Every row comes from one small tree of marks. The marks that hang from a mark follow it in brackets, in alphabetical order. Every link used is in the known rows. Which tree was each row made from?
In the rows, zero is written as 128.
Known rows
gupo{vetuga{nete} zofa}: [136  84 130 151 152 193  46 136 174 147 139 149  52 126 109 105]
rogug{repid}: [135 108 133 118 150 148 123 123 113 110  97 128 117 138 136 116]
nete{rogug}: [142 132 142 120 153 146 113 122 130 104  83 126 107 150 121 119]
gupo{vetuga{nete{pama{gisi}}} zofa}: [139  93 108 153 129 202  91 148 184 170 170 143 100 107 107 125]
gupo{vetuga}: [136  83 155 137 144 172  83 122 174 136  87 135  89 137 119 116]
vetuga{nete{pama{gisi} rogug{repid}}}: [131 167 105 107 128 144 143 144  91 121 169 121 146 114 134 132]
gupo{vetuga{nete{pama rogug{repid}}} zofa}: [130 203  94 136 144 197  91 140 138 129 175 139  85 108 105  97]
bilo{dafide repid{pama{nete{rogug vetuga}}}}: [108 132 131 150  96  79 129 133 126 145 114 135  89 131 118 113]
repid{pama{nete{rogug}}}: [129 128 158 122 131 113 149 110 132 116 105 125 114 148 140 137]
nete{pama{gisi} rogug{repid} vetuga}: [127 202  92 121 123 130 146 136 123 126 143 123 189 112 116 125]
pama{nete}: [126  58 149 126 153 135 153 132 145 125  92 118 106 143 134 142]
pama{gisi nete}: [129   9 144 134 136 127 161 136 133 138 107 117 130 133 141 158]
rogug{repid{pama}}: [136 130 148 122 128 134 120 103 114 120 107 139 125 140 144 114]
pama{gisi}: [145  41 141 133 136 144 124 130 140 136  96 128 131 139 131 139]
vetuga{nete{pama rogug{repid}}}: [126 214 113 100 145 152 131 139 103 106 151 125 120 123 132 118]
bilo{dafide repid{pama}}: [131  80 150 151 102 128 114 128 126 149  84 145  66 142 127 104]
bilo{repid{pama{gisi nete{rogug vetuga}}}}: [113 118 115 152  95  66 131 117 141 139 134 124 132 120 134 135]

Write each row's tree
[132 201 125 104 146 161 123 140 141 118 133 126 110 136 122 127]  vetuga{nete{pama rogug}}
[135 107 124 119 131 156 133 147 148 148 146 128 135 124 132 144]  vetuga{nete{pama{gisi}}}
[121  55 131 136 130 107 140 137 153 147 122 120 154 125 127 153]  pama{gisi nete{vetuga}}
[125  69 120 124 137 113 176 134  78 110 132 109 142 124 142 146]  pama{gisi nete{rogug{repid}}}
[115  98 130 135 104  84 149 118 118 144 147 129 173 116 142 144]  rogug{repid{pama{gisi nete{vetuga}}}}
[122 121 138 134 106  82 138 117 144 139 134 126 164 131 129 147]  repid{pama{gisi nete{rogug vetuga}}}
[114 112 108 127 127  91 152 135  99 117 142 113 165 116 130 142]  pama{gisi nete{rogug{repid} vetuga}}
[135 149 123 113 129 149 136 145 129 133 148 124 137 127 127 141]  vetuga{nete{pama{gisi} rogug}}
[123  80 143 141 105  94 136 118 158 156 127 131 163 128 135 150]  repid{pama{gisi nete{vetuga}}}
[126 252  99 114 138 138 135 131 132 114 125 124 165 121 112 111]  nete{pama rogug{repid} vetuga}
[131 169 121 132 107  96 109 109 109 125 136 135 175 124 130 120]  nete{rogug{repid{pama{gisi}}} vetuga}
[133 151  89 144 128 187 103 146 126 142 190 136 112  98 110 112]  gupo{vetuga{nete{pama{gisi} rogug{repid}}} zofa}
[121  91 123 131 131  98 143 136 137 129 124 116 155 128 120 148]  pama{gisi nete{rogug vetuga}}
[119 171 145 126 122  93 125 112 152 125 114 129 139 139 127 131]  repid{pama{nete{rogug vetuga}}}
[134 209 113 108 146 157 156 129 112 104 116 120 140 129 125 117]  nete{pama rogug{repid}}
[117  91 146 145 103 101 152 132 105 135 101 130  68 138 131 118]  bilo{dafide repid{pama{nete{rogug}}}}
[132  77 151 130 116 103 162 116 124 130 120 121 141 137 143 154]  repid{pama{gisi nete{rogug}}}
[112 161 116 119 144 101 140 129 110 105 124 117 140 125 123 125]  pama{nete{rogug{repid} vetuga}}
[130 182 143 109 127 120  99 110  87 105 141 138 109 134 144 112]  vetuga{nete{rogug{repid{pama}}}}
[127 213 129 122 124 105  98 104 118 111 120 138 151 134 125 105]  nete{rogug{repid{pama}} vetuga}
[132 129 135 119 112 112 107 116  78 118 160 137 132 125 147 129]  vetuga{nete{rogug{repid{pama{gisi}}}}}
